Each row was made from one walk, in order. Every step used is in the known rows, and no mark comes twice. Write each row's walk.
(in the rows, 128 means zero)
Known rows:
pifabus/desad/fuzi: [126 152 129 113 147 190 119 134  99 115  87 122 137 124 129 157 125 134
 124 101 130 162 126 138  90 121 165 130 118 120 107 169 129 135 126 129
 142 180 113 147 134 148 133 162 119 118  85 125 172 123]
fuzi/desad/fanotu/lutev/bitif: [121 176 104 103 135 201 127 134 101 118 153 137 150 119  92 148 142  76
 127 114 133 135 106 111 110 112 204 107 125 146 155 123 121 123 102 157
 124 146  54 159  75 170 117 149 119 158 115 128 157 102]
desad/fuzi/lofe/geke: [134 188 132  76 139 191 135 127  99  96 136 103 135  91  71 139 154  81
 132  87  82 127 140 121 121 126 130 119 106 121 100 163 144 146 108 129
 151 136 125 159  98 148 154 132 128  75 100 129 173  95]
fanotu/lutev/geke/lofe/fuzi: [ 90  88  79  97 113 186 138 123 103 108 144 107 145 132 143 137 160 112
 127 109  86  75 105 132  84 145 174 122  70 131 168 135 108 124 125 185
 114 114  76 139  51 178 127 161 123 182  80 131 142 106]
vabez/fanotu/lutev/geke/lofe/fuzi: [100  72  71 102 118 205 147 126  99 115 146 121 147 156 133 131 164 119
 129 108  72  95  65 144  97 138 233 118  61 123 177 151 112 115 116 183
 123 105  45 142  59 205 120 171 127 115  81 140 139 103]
fuzi/desad/fanotu/lutev: [112 150 140 106 134 158 123 130 110 122 129 132 151 120  91 149 138  76
 122 108 138 125  95 121 117 114 191 109 119 135 151 140 125 142 107 155
 127 156  75 161  75 161 122 149 115 149 120 133 156 107]
bitif/lutev/geke/lofe: [145  93 125 127 115 179 133 109 113 113 156 112 130 122 120 169 133 112
 135 107 111 137 112 124  99 154 153 138 124 155 120 138 102 142 123 151
 134 122 109 114  52 138 133 139 117 164  77 125 134 105]
lutev/geke/lofe/fuzi/desad/fanotu: [105  58 100 121 107 231 144 127 103 108 121 121 135 112 105 158 151  95
 140 103 134 137 107 111 103 133 198  98 113 144 164 156 126 123 113 215
 154 120  66 140  92 189 109 158 129 220  90 117 169 111]
fanotu/lutev/bitif/beriv: [131 176  98 116 129 162 131 133  92 113 168 116 142 137 145 143 140 120
 129 125 120 126 131 119 108 131 177 146 109 139 151 131 141 101 124 152
 108 123  40 138  80 153 134 142 123 114 106 139 123  96]
desad/fanotu: [126 137 151 122 127 172 132 125 103 121 126 122 149 125 100 145 135  97
 142 108 113 160  92 108 149 118 175 134 136 128 122 147 140 118 111 152
 133 139 117 120 100 152 133 129 126 155 117 127 150 107]
lofe/geke/lutev/bitif: [138 205  76  46 129 187 129 119  94 105 138 106 136 144 142 154 148 141
 176 101 140 128 126 108 100 139 152 130 102 140 127 137 125 103 125 157
 155 126 120 132 101 129 143 135 144 137  91 124 131  96]
desad/fuzi/lofe/geke/lutev: [140 187 119  54 140 197 126 125  99 103 123 101 131 103  77 158 150  89
 154  84  87 115 135 120 103 127 122 127  96 117 100 147 146 142 107 145
 158 132 121 147 102 140 148 139 128  94  92 135 172 103]
bitif/beriv/zofod: [150 117 167 162 103 123 123 125 103 122 141 121 136 145 177 138 136 120
 146 106 186 161 125 123 132 143 158 149 147 131 145 187 165 116 129 161
 151 142  90 123 115 117 134 126 129 101 110 142 153 134]
pifabus/desad: [127 136 127 111 138 146 107 124 109 120  77 146 144 143 120 129 124 138
 129 101 163 155 128 141  85 128 164 126 133 122 109 164 112 124 134 130
 136 171 114 142 109 145 135 145 121 115  97 118 140 130]
fanotu/lutev: [112 159 116  96 124 131 118 121 106 121 142 115 153 136 140 119 141 113
 127 108 100  88  99 133 109 127 158 136  90 125 138 136 119 129 121 141
 102 149 111 133  63 156 143 144 119 126 105 137 123 108]
fanotu/lutev/bitif/beriv/zofod: [133 183  97 134 116 167 132 130  99 116 183 111 143 157 171 135 148 113
 135 123 154 126 129 121 102 137 173 144 117 135 162 148 146 108 123 142
 114 127  57 143  73 142 131 140 125 101  99 148 153 116]
vabez/fanotu: [141 109 135 106 128 166 135 123 101 127 128 134 150 140 142 130 133 133
 133 102 121 147  81 140 134 119 218 136 119 123 132 170 139 119 114 154
 131 141  87 124 109 182 134 144 128  69 106 126 125 109]
desad/fanotu/lutev/geke/lofe: [109 129 104 119 119 183 133 129 115 118 147 121 151 123  71 150 147  93
 126 127  85 117  81 110 118 140 181 120  86 149 149 129 122 120 118 169
 103 118  92 127  47 179 131 131 116 203  89 137 150 105]
lofe/geke: [140 172 119  74 115 152 129 115 106 112 127 104 141 127 128 129 150 127
 148 100 166 132 113 116 130 144 150 124 111 133 111 153 121 115 128 139
 151 139 136 143 104 132 156 124 135 121 103 127 128 100]
lofe/geke/lutev/fanotu: [120 174 136  56 113 155 130 117 109 104 118 111 141 158 121 152 154 149
 169  97 142 126  99 122  93 140 150 125 104 143 104 125 114 107 120 173
 153 137 140 120 103 134 152 142 140 188  79 133 109 121]
desad/fanotu/lutev: [116 168 137 109 126 172 127 127 110 125 142 113 157 133  97 142 147  86
 128 114  69 116  87 114 136 120 178 129 105 126 134 131 126 120 115 144
 109 133 106 137  73 161 136 137 121 152 112 136 151 102]
beriv/bitif/lutev/geke/lofe/fuzi: [157   4 115 123 114 213 137 108  97 107 142 111 126 143 184 194 163 109
 143  56  42 131 121 112 127 141 165 123 112 119 145 164 101 106 119 169
 157 109  72 112  62 119 120 157 125 155  83 128 113  87]
beriv/bitif: [163  56 133 111 121 155 121 118 108 116 121 138 144 135 178 165 129 125
 144  64  90 144 131 108 146 120 161 132 126 114 132 177 134  93 113 154
 142 149  98 112  93 110 136 139 121 117 111 129 100  96]
geke/lofe/fuzi/desad: [113  95 127  98 122 188 124 117  90 115 131 128 136 122 153 147 143 129
 139  87 123 121 124 135 105 102 170  94 115 110 143 163 139 126 120 212
 161 150  77 124 108 187 113 157 128 171 116 124 151 106]
geke/lofe/fuzi/desad/fanotu: [111  98 140 110 118 208 128 120  92 117 139 130 137 114 134 160 147 110
 135  91 112 141 106 125 118  95 179 102 120 113 143 153 146 117 115 211
 160 143  82 127 106 194 112 155 132 194 123 125 172 105]
vabez/fanotu/lutev/bitif/beriv/zofod: [144 149  93 133 122 185 142 134  96 126 178 130 147 176 145 130 156 120
 131 122 151 129  82 130 114 132 231 143 115 127 171 171 145  93 114 144
 125 115  30 144  83 170 126 144 128  41  97 153 154 108]

Which walk is each row?
[132 154 133 106 146 186 132 126  98 107 131 117 136  95  93 138 134  82
 131  89  68 139 144 121 128 114 135 136 121 113 111 153 153 150  98 147
 136 151 106 141  93 156 138 141 119  80 106 128 179 109] | desad/fuzi/lofe
[140 209  85  54 148 232 134 130  87  97 148 101 130 104  76 162 152  95
 158  95  76 130 149 106 101 119 130 120 105 122 100 141 146 127 104 140
 150 130 105 151 103 151 145 144 133  90  86 127 182  92] | desad/fuzi/lofe/geke/lutev/bitif
[128 172 111  48 118 158 119 116 105 111 112 101 141 145 134 148 142 141
 170  87 142 113 107 124 105 144 134 127  97 138 117 145 129 115 128 136
 163 139 149 129 114 135 153 130 138 139  94 129 124 106] | lofe/geke/lutev
[139 132 155 118 130 168 127 128 113 120 114 138 146 118  99 155 129  84
 133 103 150 159 111 118 135 110 193 108 148 140 136 155 140 138 109 164
 143 158  83 145 112 156 118 139 120 158 124 123 156 114] | fuzi/desad/fanotu
[108 123  78 108 117 147 140 127 115 116 134 121 150 135 138 127 142 102
 125 119 106  95 107 124  96 162 169 138  84 151 163 134 105 127 119 145
 103 124  95 149  58 137 137 149 117 147  78 124 124 114] | fanotu/lutev/geke
[115 123 107 117 125 173 136 134 123 115 120 132 147 119  90 149 147  64
 125 117 155 128  91 114 106 143 199 102 112 159 158 134 117 143 104 163
 119 139  65 169  74 162 115 156 115 167  98 126 156 117] | fuzi/desad/fanotu/lutev/geke
[135 147  93 114 137 182 143 134  95 123 167 132 145 158 139 137 147 127
 128 126 110 126  78 131 108 122 230 141 100 133 147 150 139  97 114 139
 107 117  14 144  79 183 133 155 127  53  98 143 110  96] | vabez/fanotu/lutev/bitif/beriv
[110  90 131 105 113 190 122 112  85 119 143 114 139 130 166 140 145 143
 144  95  92 122 120 137 120 107 159 124 104 107 130 152 139 112 128 201
 148 130 102 106  98 184 126 143 133 174 114 124 148 106] | geke/lofe/fuzi
[101 114  81 111 111 152 132 125 122 105 146 123 149 133  99 135 141 120
 126 123 104  88 110 125  92 151 161 127  73 150 147 133 109 124 122 169
 108 128  86 137  44 175 138 139 111 186  82 135 132 112] | fanotu/lutev/geke/lofe
[154 148 116 126 127 171 138 127  93 109 149 122 134 122 159 152 129 131
 143 112 148 169 146 104 128 131 172 150 141 139 133 156 156  93 124 156
 132 121  55 126 114 134 130 133 130 116 109 122 126 100] | lutev/bitif/beriv
[ 90 112 126 101 120 208 125 121  96 123 149 119 144 126 117 157 154 102
 129  91  80 102  94 131 105  97 190  98  92 114 152 138 129 122 119 195
 138 136  64 139  74 213 112 164 124 191 118 138 169  97] | geke/lofe/fuzi/desad/fanotu/lutev
[143 186  92  61 121 175 134 126  90 106 132  92 131 134 148 167 150 147
 173 102 159 142 126 104  98 147 150 135 109 148 117 145 139  93 130 154
 161 116  90 133 124 139 149 134 144 124  97 133 114  96] | lofe/geke/lutev/bitif/beriv
[184  66 154 121 131 160 121 109 107 122 139 123 132 137 165 185 144 115
 141  61  69 147 120 119 139 122 153 142 136 116 115 165 111 114 115 115
 145 140 100 117  86  75 133 142 121 103 103 136 100  90] | beriv/bitif/lutev
[104 120 106 111 123 186 133 131 121 114 139 126 146 111  72 155 136  81
 124 119 131 119  91 121  95 136 194  98 103 154 153 141 118 138 110 189
 128 137  56 150  62 187 121 152 114 201 100 135 156 117] | fuzi/desad/fanotu/lutev/geke/lofe
[136  65 118 117 120 204 137 112 103 114 141 118 124 116 136 175 147 100
 132  92 141 124 113 138  86 143 173 112 123 144 151 147  98 148 119 173
 159 126  73 141  73 144 111 167 124 170  79 123 146 105] | bitif/lutev/geke/lofe/fuzi/desad
[178  34 125 129 117 168 136 115 116 112 126 120 131 133 150 189 144 100
 139  66  89 152 121 106 126 153 164 137 127 138 138 165  97 114 112 132
 143 126  85 125  69  88 129 150 118 120  81 128 101  97] | beriv/bitif/lutev/geke
[117  96 140 108 124 201 137 126  87 120 114 129 141 123 150 149 161  80
 136  85 133 145 104 114 123 110 194  99 132 115 154 155 136 125 111 177
 163 134  74 152 117 167 107 162 136 154 119 115 168 102] | lofe/fuzi/desad/fanotu
[157 132 185 122 122 152 134 111 100 121 150 129 134 155 132 157 145 124
 129 100 102 150 104 129 102 128 165 144 152 137 103 110 104 137 112 149
 124 144 118 114  73 111 137 149 124 166  84 126 105 115] | bitif/lutev/fanotu
[126  92 131 100 120 186 130 121  84 117 115 115 139 123 190 136 152 101
 138  82 153 125 122 133 106 112 188 107 128 110 158 157 134 133 117 185
 163 149  78 148 124 153 107 165 135 130 111 113 148 109] | lofe/fuzi/desad
[ 94  88  98 107 119 212 145 132  99 117 120 112 146 126 131 151 169  57
 130  99 127 113  88 116  95 134 208 100 101 132 191 142 114 132 110 186
 144 125  55 173  90 171 104 181 131 171  94 116 170 108] | lofe/fuzi/desad/fanotu/lutev/geke
[130  65 123 117 113 203 141 109 101 116 151 104 126 127 137 168 153 107
 138  94  97 127 103 130  91 149 168 134 114 134 139 141  97 133 127 167
 155 112 100 121  62 136 122 155 128 169  71 124 143 104] | bitif/lutev/geke/lofe/fuzi
[138 176 115  79 149 188 122 132 102 105  89 123 131 111  65 139 138  99
 128  90 131 140 148 135  78 132 151 109 115 117  82 168 123 138 118 115
 157 156 109 177  98 158 151 143 124  68  88 128 184 112] | pifabus/desad/fuzi/lofe/geke
[ 86  83  79  97 118 179 135 128 105 106 141 125 143 127 135 140 153 103
 127 103 120  86 103 138  70 144 185 103  75 139 172 141 113 134 117 198
 129 125  57 157  58 183 114 171 119 182  88 128 150 110] | fanotu/lutev/geke/lofe/fuzi/desad
[134 154 121 106 158 183 116 134  99 108  87 137 134 105  78 144 129 104
 123  92  93 149 146 137  76 116 152 123 128 110  92 168 134 146 115 124
 144 167  95 167  99 162 135 150 117  74  96 126 183 121] | pifabus/desad/fuzi/lofe
[128 185 137  59 138 195 136 131  97  94 133 105 131 115  69 157 158 101
 155  85  67 124 127 123 101 123 128 124 102 120 101 129 139 131 100 177
 152 138 122 139 104 152 151 150 131 141  82 137 159 109] | desad/fuzi/lofe/geke/lutev/fanotu
[132 154 124  57 122 155 127 116 104 105 123 133 139 139  81 134 150 109
 167  86 104 111 133 124  85 131 124 120 111 135 102 123 119 124 105 174
 150 128 117 133  66 151 155 129 133 136  90 131 123 117] | fuzi/lofe/geke/lutev/fanotu
[135 173  79  74 135 191 121 120  99 114 135 125 142 138 160 150 132 144
 170 109 109 142 138 115  95 117 149 149 129 141 133 132 135 107 115 160
 136 137 107 104 114 141 126 144 130 144  97 116 132 111] | geke/lutev/bitif
